Each row was made from one small tree. The marks that hang from a mark follow it in brackets, in alphabetical order. Every link used is in the known rows. Write each row's tree.
Known rows
futu{dukovi fizup vivi}: [ -5.5  24.1 -20.9  -7.9 -24.8 -25.5 -19.4  -1.3  -4.2   4.7  46.2 -55.4
   8.5 -13.3   4.5  33.3  10.0 -20.5  43.9]
kodu{futu{dukovi fizup} gazi segif}: [ -2.2  21.9 -37.2 -27.9 -16.3 -20.3 -23.8  -4.1 -26.4 -23.0  12.7 -51.3
  11.1  15.1  -0.1  38.2  25.0 -30.8  65.5]
direka{lizi{gazi{kodu{futu}}} tafaze}: [ -0.5  74.4 -21.8 -39.1 -27.5 -35.8   3.3 -26.8  11.5  -3.5 -23.9 -10.2
  32.9 -18.2 -24.9  49.4  26.6 -40.0   3.2]
lizi{direka{tafaze}}: [-19.2  45.6 -52.0 -11.9 -17.1  11.9 -32.9  11.3  -2.9 -22.5  24.0 -41.0
  -1.0 -14.9   6.4  43.8  24.2 -17.1   7.2]
gazi{kodu}: [-23.1  69.7 -15.7 -28.5 -31.1  16.8  -1.7   4.1  -0.9  -0.6  35.7 -24.8
  26.1  -6.0 -13.6  46.3   9.6 -15.6  21.1]
direka{lizi{gazi{tafaze}}}: [ -5.7  51.9 -14.6 -30.0  -8.1 -15.5  13.8 -15.8   6.4   2.0  13.3 -23.0
  36.0  -1.2 -43.8  62.8 -15.0 -44.8  20.8]
kodu{segif}: [-10.7  43.9 -22.7 -15.9 -13.6  32.3 -29.1   1.1  -9.1 -19.7  45.5 -37.9
   6.5   3.6  -7.2  55.3 -10.4 -28.5  31.8]
lizi{direka gazi{kodu tafaze}}: [-25.6  74.5 -19.9 -31.6 -19.4   7.3   4.6   7.0  -0.3   2.5  32.3  -6.5
  48.6 -17.6 -65.5  65.1  -2.7 -46.6  17.0]
gazi{kodu{segif} tafaze}: [-16.4  76.0  -7.9 -30.0 -10.1  43.0  -5.2  -1.4  -2.6   0.5  48.1 -15.7
  45.1  -6.6 -50.4  70.0 -15.7 -36.7  23.5]
lizi{direka gazi{kodu{segif} tafaze}}: [-18.0  73.8 -17.7 -22.9  -7.1  29.3 -13.3   2.2 -10.7  -6.4  39.6  -3.1
  48.6 -18.1 -78.6  75.2 -16.7 -59.6  22.8]
vivi{futu{fizup}}: [-13.5  41.9 -25.4   5.8 -34.4 -12.9 -10.4   3.8 -16.9 -12.5  10.0 -52.1
   4.5  -8.5  24.9  41.9  13.0  -8.3  31.7]
vivi{futu{dukovi}}: [  3.4  29.1  -3.5  12.3 -27.2  -2.9  -3.0  -9.4   4.0   0.3  25.4 -58.1
   8.3  -7.3  -2.6  30.2   1.0  -7.2  44.8]
lizi{direka{tafaze} gazi{kodu{futu}}}: [-14.5  71.3 -38.1 -35.9 -30.6 -18.7 -14.9  -3.0   4.4 -12.7  -2.8 -10.2
  25.2 -26.5 -26.6  49.4  32.7 -40.4   3.7]
direka{tafaze}: [-24.9  49.4 -33.5 -21.1 -27.4  14.5 -20.0   0.4  10.3  -7.6  28.0 -49.5
   0.9  -5.8  13.5  43.0  23.5  -7.7  -0.1]
lizi{direka{tafaze} gazi{kodu{segif}}}: [-24.4  73.2 -33.4  -8.5 -17.7  28.4 -37.3   0.4  -8.4 -14.9  22.7 -15.1
  22.7 -27.8 -46.7  61.8  14.7 -46.1   2.7]
vivi{futu{dukovi fizup}}: [ -7.1  26.7 -14.9  20.8 -32.7 -19.5  -4.8  -6.6  -9.3  -7.6  15.7 -64.2
   6.4  -4.2   7.1  33.8  14.5  -2.8  41.6]
gazi{kodu{futu{dukovi fizup vivi}}}: [  6.1  46.4 -12.8 -33.6 -32.5 -44.6  -6.9 -10.2  -0.2   7.5  24.7 -29.7
  31.9 -21.4  -7.8  34.3  19.4 -28.3  48.2]
gazi{kodu{futu{dukovi vivi}}}: [ 17.1  49.2  -1.6 -40.5 -26.3 -28.9  -4.0 -13.7  14.6  14.8  35.2 -23.9
  34.3 -24.9 -16.8  31.9   6.0 -31.3  51.8]
kodu{futu gazi{tafaze}}: [ -6.6  48.6 -30.9 -69.1 -12.0 -15.6   7.0   7.4  -1.1  -0.6  16.4 -32.9
  32.2   8.2  -2.0  43.7  13.2 -31.4  49.4]
kodu{futu{dukovi} segif}: [ 13.4  25.1 -16.3 -20.9 -13.3   0.4 -22.1 -18.8   2.0 -22.4  31.8 -40.0
  12.7   7.2 -19.3  44.8  -3.4 -31.8  50.8]
lizi{gazi{kodu{futu{dukovi vivi}}}}: [  8.2  51.1   4.4 -42.1 -34.0 -40.8  -0.7 -18.7  19.9  23.1  30.5 -18.7
  38.0 -28.3 -39.1  36.8   4.9 -45.1  44.3]
lizi{direka gazi{kodu{segif}}}: [-17.2  67.4 -24.8 -12.9 -16.7  26.0 -29.1   2.3 -18.5 -17.6  32.9  -7.1
  29.1 -18.2 -54.9  63.5  -6.5 -52.3  26.0]
direka{lizi{gazi{kodu tafaze}}}: [-10.6  78.3  -6.7 -34.9 -15.1 -10.3  23.9 -16.3   5.8  11.1  10.9  -6.3
  56.7 -10.1 -64.5  64.4 -10.1 -45.6  16.5]

Which tree is each row?
[  6.7  58.2   0.7 -35.0 -10.1  10.4   3.3 -20.1   7.7  -1.5  35.5 -18.1
  50.2  -1.8 -61.9  59.3  -9.2 -39.0  41.9] -> gazi{kodu{futu{dukovi} segif} tafaze}
[ 20.2  20.5 -22.1 -18.5 -14.8 -29.7 -34.7 -13.1  -9.1 -12.2  33.4 -42.2
  13.1 -13.3  -1.5  44.4   1.4 -41.2  59.9] -> kodu{futu{dukovi fizup vivi} segif}
[  1.4  48.4 -28.6 -58.9  -1.6   6.0 -10.8   3.1 -10.8 -10.3  23.6 -28.0
  30.9   8.0 -15.1  55.2  -1.2 -44.5  54.5] -> kodu{futu gazi{tafaze} segif}
[  7.5  31.7 -20.2 -44.6  -1.0  -0.7  -5.2  -7.5  -4.2  -4.5  29.3 -39.1
  32.7  10.7 -33.4  46.8   2.2 -40.7  65.1] -> kodu{futu{dukovi} gazi{tafaze} segif}
[ 16.2  73.1  -4.2 -54.2  -6.2   4.6 -11.3  -7.4   5.4  10.1  41.7  -2.9
  51.7 -30.0 -34.5  63.2 -20.8 -56.7  44.8] -> gazi{kodu{futu{vivi} segif} tafaze}
[ -0.7  57.7  -1.7 -43.1 -22.5 -11.1  22.2 -15.5  18.2   8.3  28.1 -22.3
  51.0  -2.8 -48.9  47.4   6.3 -24.8  35.8] -> gazi{kodu{futu{dukovi}} tafaze}
[-11.4  56.6 -13.7 -35.6 -28.5 -27.6  18.6 -12.3   2.2  -0.6  18.4 -28.4
  47.3   0.6 -40.1  50.0  20.2 -21.6  33.2] -> gazi{kodu{futu{dukovi fizup}} tafaze}
[-10.3  75.6 -19.4 -10.9 -14.1  12.3 -17.1 -24.2  -3.1  -5.2   0.8 -15.6
  30.0 -19.5 -44.8  61.9   7.5 -46.5   0.7] -> direka{lizi{gazi{kodu{segif}}} tafaze}
[-31.8  72.7 -35.7 -17.9 -29.5   8.1 -20.9   2.5   1.1  -5.9  15.9 -18.9
  22.2 -28.3 -34.8  51.8  28.4 -32.8  -4.7] -> lizi{direka{tafaze} gazi{kodu}}
[  6.3  76.8  -7.3 -53.0 -16.0 -34.6  26.3 -23.0  10.0   5.2  -7.4   3.9
  59.5  -9.3 -57.9  62.2  -5.7 -54.0  26.6] -> direka{lizi{gazi{kodu{futu} tafaze}}}
[ -3.2  78.0  -3.7 -24.8  -3.5  12.9   5.7 -20.4  -4.5   2.1  17.5  -3.0
  56.1  -9.4 -76.8  76.2 -23.2 -61.0  22.6] -> direka{lizi{gazi{kodu{segif} tafaze}}}
[-23.3  71.0  -6.7 -21.7 -26.7  26.6 -15.9  -6.3  -5.3  -2.7  35.5 -16.8
  29.9  -9.3 -47.9  62.0  -6.9 -42.0  19.7] -> lizi{gazi{kodu{segif}}}
[-24.0  74.3 -16.0 -50.6 -36.2 -31.6  18.9  -5.7   1.1   2.8   7.2 -12.3
  50.6  -6.8 -44.4  66.5  15.8 -39.2  17.6] -> lizi{gazi{kodu{futu{fizup}} tafaze}}
[ 14.2  68.8 -12.2 -33.8 -14.8 -16.6  -6.2 -27.8  -9.1 -14.7  -7.1   2.3
  40.5  -8.4 -45.3  62.4  -9.2 -60.1  34.8] -> direka{lizi{gazi{kodu{futu segif}}}}
[-10.2  72.0 -22.4 -39.1 -17.4   2.4  -4.8  -5.2 -14.5 -14.3  19.2 -12.7
  45.4  -3.0 -35.2  71.5   2.6 -39.8  29.8] -> gazi{kodu{futu{fizup} segif} tafaze}
[-17.2  76.5 -20.7 -19.4 -27.0  -9.5   0.3 -19.4   7.3   4.1  -5.6 -20.1
  30.6 -19.3 -31.6  51.0  20.1 -33.0  -5.2] -> direka{lizi{gazi{kodu}} tafaze}
[ -8.9  72.7 -21.8 -51.1 -20.1 -18.3   7.8   0.2   3.7  -3.5  13.3   2.6
  51.7 -18.7 -59.8  63.1   2.6 -54.1  27.4] -> lizi{direka gazi{kodu{futu} tafaze}}
[-25.3  48.0 -45.9 -13.4 -23.4   0.7 -28.7   4.7   2.3 -14.6  18.2 -35.0
   3.3 -18.7 -14.4  49.0  23.4 -31.5   0.0] -> lizi{direka{tafaze} gazi}
[-16.3  49.7 -27.4 -39.8   0.3  31.4 -13.0  10.7 -14.6  -3.5  42.3 -37.4
  28.5   7.7 -21.9  57.2  -5.4 -38.1  46.0] -> kodu{gazi{tafaze} segif}
[-19.5  48.3 -30.4 -27.3 -13.2   0.5  -5.7   9.3  -0.1  -6.8  33.8 -23.1
  29.6  -8.9 -47.3  62.1  -7.2 -44.6  21.8] -> lizi{direka gazi{tafaze}}
[ 11.4  40.3 -30.5 -65.1 -15.8 -33.5 -18.4   8.2  -4.9   7.0  22.9 -34.2
  14.8 -15.1  29.9  28.2  12.6 -37.4  64.7] -> kodu{futu{vivi} gazi}
[ -9.5  46.3 -41.2 -50.6  -7.1 -10.1 -13.4   5.9 -27.2 -18.8  13.1 -33.4
  27.4  10.4  -5.1  58.4  12.6 -41.0  52.1] -> kodu{futu{fizup} gazi{tafaze} segif}
[ 18.4  38.6 -30.3 -54.8  -4.7  -9.9 -37.2   5.7 -14.5  -3.2  30.5 -28.7
  15.0 -14.3  17.6  39.0  -0.6 -50.4  69.9] -> kodu{futu{vivi} gazi segif}
[  1.0  24.8 -27.3 -44.9 -20.8 -26.5  -2.5  -2.8  -2.7  -5.6  16.1 -49.0
  13.7  11.6   2.3  22.8  25.7 -20.2  61.2] -> kodu{futu{dukovi} gazi}
[ 17.1  30.0 -15.1 -60.7  -6.2 -35.4   1.2  -1.9   9.7  21.5  34.7 -40.9
  36.7 -12.1 -13.4  30.8   4.9 -40.4  71.0] -> kodu{futu{dukovi vivi} gazi{tafaze}}
